Every row comes from one small tree of marks. The marks that hang from a mark follow it in brackets, in alphabetical order. Every link used is in the known rows. Which tree was each row made from?
Known rows
A[D P[G N Z]]: [ -9 -31  20 -46  -6 -31  10  -1  27   6  49  51  -6  21  24  38 -35  15
   0 -29  -1 -28 -21 -45   3   9]
M[P[C K]]: [  2   2  -7  -7  16  -5   5  -8   3  -1   2  18 -15 -22   3   1  14  -2
 -14  20  -6  -7 -14   2 -17   9]
P[C E G K X]: [-11   8  -7  24 -25   5   7  -1  -8 -27 -44   6   2  13 -42 -10   4 -24
  -5   8  27  -8  16  -8  25   0]
P[E G N X Z]: [ -1   0 -12   8 -25  -3   4   9   3   3 -19  24  -8   9 -16   4   3  -3
   9   1  44   2   2   0  23  15]
K[P[C G N X]]: [-21  35  -3  22  -6  -4 -12   6  10   1  11  18 -25 -10  14   3   9  -1
   5  22  -9   1   0  -4   7  10]
K[P[Y Z]]: [ -6  18   5   0  22   2 -13 -21   5   5  27  -5   0 -10   9  16  25   4
  15   9 -31  14 -16   8 -17 -20]
C[P[E G Y Z]]: [ 15 -12 -16 -14 -26  20  -6  16  -7  -6   0   2   9  -5  -1   7 -11  -3
  -3   8  -6 -19 -22 -18  -4   5]
P[C E M X Y Z]: [ 21  13  10  43 -13 -10 -31  -3 -30 -22 -25 -83  19  40 -52 -37  24   2
  38 -13   8  75  32  86  26 -27]
U[A[D P[M Z]]]: [-13 -50  43 -46  22 -17  19 -20 -16   2  42   9  20  24  21  40 -39  13
  -4 -26  18 -39 -35 -50  -9 -26]
M[P[E]]: [-12 -11  -5 -19 -10  -5  30 -18 -18  -6   0  41  -8 -32   9  30  -3 -11
 -28  19  22 -51 -36 -19 -24  13]
S[P[Z]]: [ 22  -2   9  -2  17  16 -11  -9  23  15  39  19  -1  -1  30  19   4 -17
  -7  11  11 -30 -23 -17 -29  -8]
N[P[C G K M X Z]]: [  2  19  -7  20  11   8 -25   9   6  -7  -8 -35  -8  22 -14 -32   9  -2
   3 -18 -23  37  37  11   7  14]
Y[P[C E K M Z]]: [  8 -12  21   5  -8   3   9 -13 -24   2  -9 -19 -13 -12  10 -27 -13  17
  -5 -15   5  10  25  23  -9   3]
P[G]: [-19   0  -8 -17 -15  17  31 -17  14 -16  -1  65  13  -6   7  45 -23 -19
 -18  10  25 -67 -32 -59  -9   0]
V[P[Z]]: [ 12 -15  -5 -34  24   1  19  -6  26   5  22  15  -1 -11  15  18  -6   3
 -28 -27 -11  -5 -16 -24 -17  10]
U[A]: [-16 -33  21 -27  26   5  32 -18 -11   4  16  35  24   4  19  49 -21 -11
 -13  10  33 -59 -47 -59 -15 -27]
Y[P[C]]: [ -1   3  18   2   2   2  20 -10   5   8  24  17  -9 -13  34  12 -27   1
 -27   2  -1 -25 -12 -16 -18   5]
K[P[C E G N Y Z]]: [-13  19  -5  24 -31  -8 -24   9  -9 -15   4   2 -16 -11   0  -2  21  11
  32  20 -18  17   5  22  15   2]
N[P[C E K M Y Z]]: [  2  -6   0  18   2  -8 -20  11 -16 -10 -13 -40   4  16 -16 -29  20   1
  22 -13 -32  41  36  36   7  -3]
V[P[C]]: [  3  -9  -3 -18  10  -6  20   4  21  -7  16  18  -3  -9  15  15 -13  -6
 -30 -15 -14 -14 -12 -22  -9  12]
U[A[P[X]]]: [-16 -19  27 -30  31 -21  24 -14   5   8  33  13  14  14  15  43 -26 -14
 -29   2  26 -38 -43 -59   4 -15]
N[P[C E G K M Y]]: [-19   1 -12  16 -27  -1  -5  16 -13 -27 -28 -12  10   7 -15 -15  -2  -4
  10  -6 -24  -1  33   1  17   6]
S[P[E G K M Z]]: [ 10  -9   1  -1 -21  24  -6  -7  -4  -6  -8  12   1 -10   7  -6  -4  -7
   4   0  25 -36  11 -13  -8   0]
K[P]: [-24  11  10 -10  17   4  14 -26   0   6  24  36 -10 -24  27  32   5 -12
 -11  17 -10 -35 -28 -27 -29  -9]

Write each row's tree
[  6  11   5  20 -28  -2   0  12  -1   7   3  -2 -23  -4  13 -13 -19  14
 -10  -4  17   8  14   7  14  24] | Y[P[C E G N X Z]]
[  4  12   2  32  -1 -10 -27  12 -16 -10  -3 -60   5  29 -20 -26  16  -5
  14 -15 -22  49  29  45  11  -2] | N[P[C E M X Y Z]]
[ 10  20   2  31  26  -6 -22   2   5  -3 -34 -64  23  32 -45 -43  26   5
  33  -9 -16  73  42  63  27 -32] | P[C K M X Y]
[ -7  40   3  23   2  10 -25 -15   2 -12  20 -14 -18   1  -2  -1  17  -4
   3  11 -14  17  -4   3  -4  -1] | K[P[C G X Z]]
[  7  15  -7   3  25  -6  -3  -6   7   4  -2  -5 -15 -12 -10 -10  20  -4
 -16  15  -3  14  -6  14  -8   9] | M[P[C K X]]
[-11 -19  14 -17   1   3  42 -17  -5  16  -5  32  -5 -28  24  13 -24   1
 -31  -5  12 -42  -4 -31 -17   4] | Y[P[E K]]
[  3  11  -6   2  46  -3   2  -6  30  19 -19 -19  30  19 -33  -3  26  -7
  11  -4 -12  37   8  12  14 -31] | P[K X Y]
[ 15  -5  14   4  12  -4  -2   6   4  26   4  -9 -23 -11  27 -34  -7  32
   9 -12  -7  34  32  31  -3  11] | Y[P[C K M N Z]]
[ 13   4  14  15  -3  11 -12  -2   4  -1  22   7  -1   1  28   3  -7 -17
  -1  14  12 -31  -4   1 -19  -7] | S[P[C M]]
[ 17   1 -13  -3 -24  21 -16  16 -16  -5 -15 -38  11   6 -16 -18 -11   4
   2  -5   1   9   1   9   7   3] | C[P[E G M X Y Z]]
[ 24 -20  -9 -15  18   3  -7  27   2  38  -7  -1 -18  -5   6 -22   9  -1
  -2   6   3  20   1   7  -4  12] | C[P[E K N X Z]]
[ -7  13 -14  13 -10   2 -10   9   5 -10  -1 -19  12  18 -16   5   6 -10
  -3 -11 -15   9   6  -8  11   8] | N[P[E G X Y Z]]
[ -7  -4   0   8   6  -6  12 -10 -17   0 -55 -37  32  13 -47 -22  16  -1
  21 -15  13  31  33  37  23 -30] | P[E K M X Y]
[  9 -20  -6 -26   4   7   9  24  -1  29   6  28 -11 -15  37   0 -21   2
  -6  11   3 -23 -14 -12 -18  13] | C[P[M N]]
[ 10 -21  -3 -31  18  19  10   7  -3  21  -6  12  -2 -15  19  -7 -14  -4
 -13   3  -6 -21  -8 -19 -24   1] | C[P[K M]]
[ -7   2 -25   6 -31 -14  -2  21  -3 -14 -26  20 -11 -25 -12  -8  14  14
  12  24  -4   0   5  15  21  20] | M[P[C E G K N Y]]
[ 17  13 -12  21  -6 -24 -24  17  -5   3  -1 -29 -15  -2 -17 -19  30  13
  15  15  -2  50   2  58  14  12] | M[P[C E N X Y Z]]
[ -8  13 -11  15 -17   4 -11   7  -9 -14 -12 -35  13  18 -19  -9   0  -1
   5 -20 -11  16  22   7  14   7] | N[P[E G M X Y Z]]
[ -8  10 -25 -17  -1   6   8  -5  15  -8 -11  22   7 -27  -9  11   8  10
  -7  13 -12 -19 -15 -17  -1   8] | M[P[G K Y]]
[  6   4 -17   1 -21   1 -15  14  13  -3 -15   1  16  10  -9 -10   3  31
  49 -10   3  31  20  29  26  -2] | P[G M N Y Z]
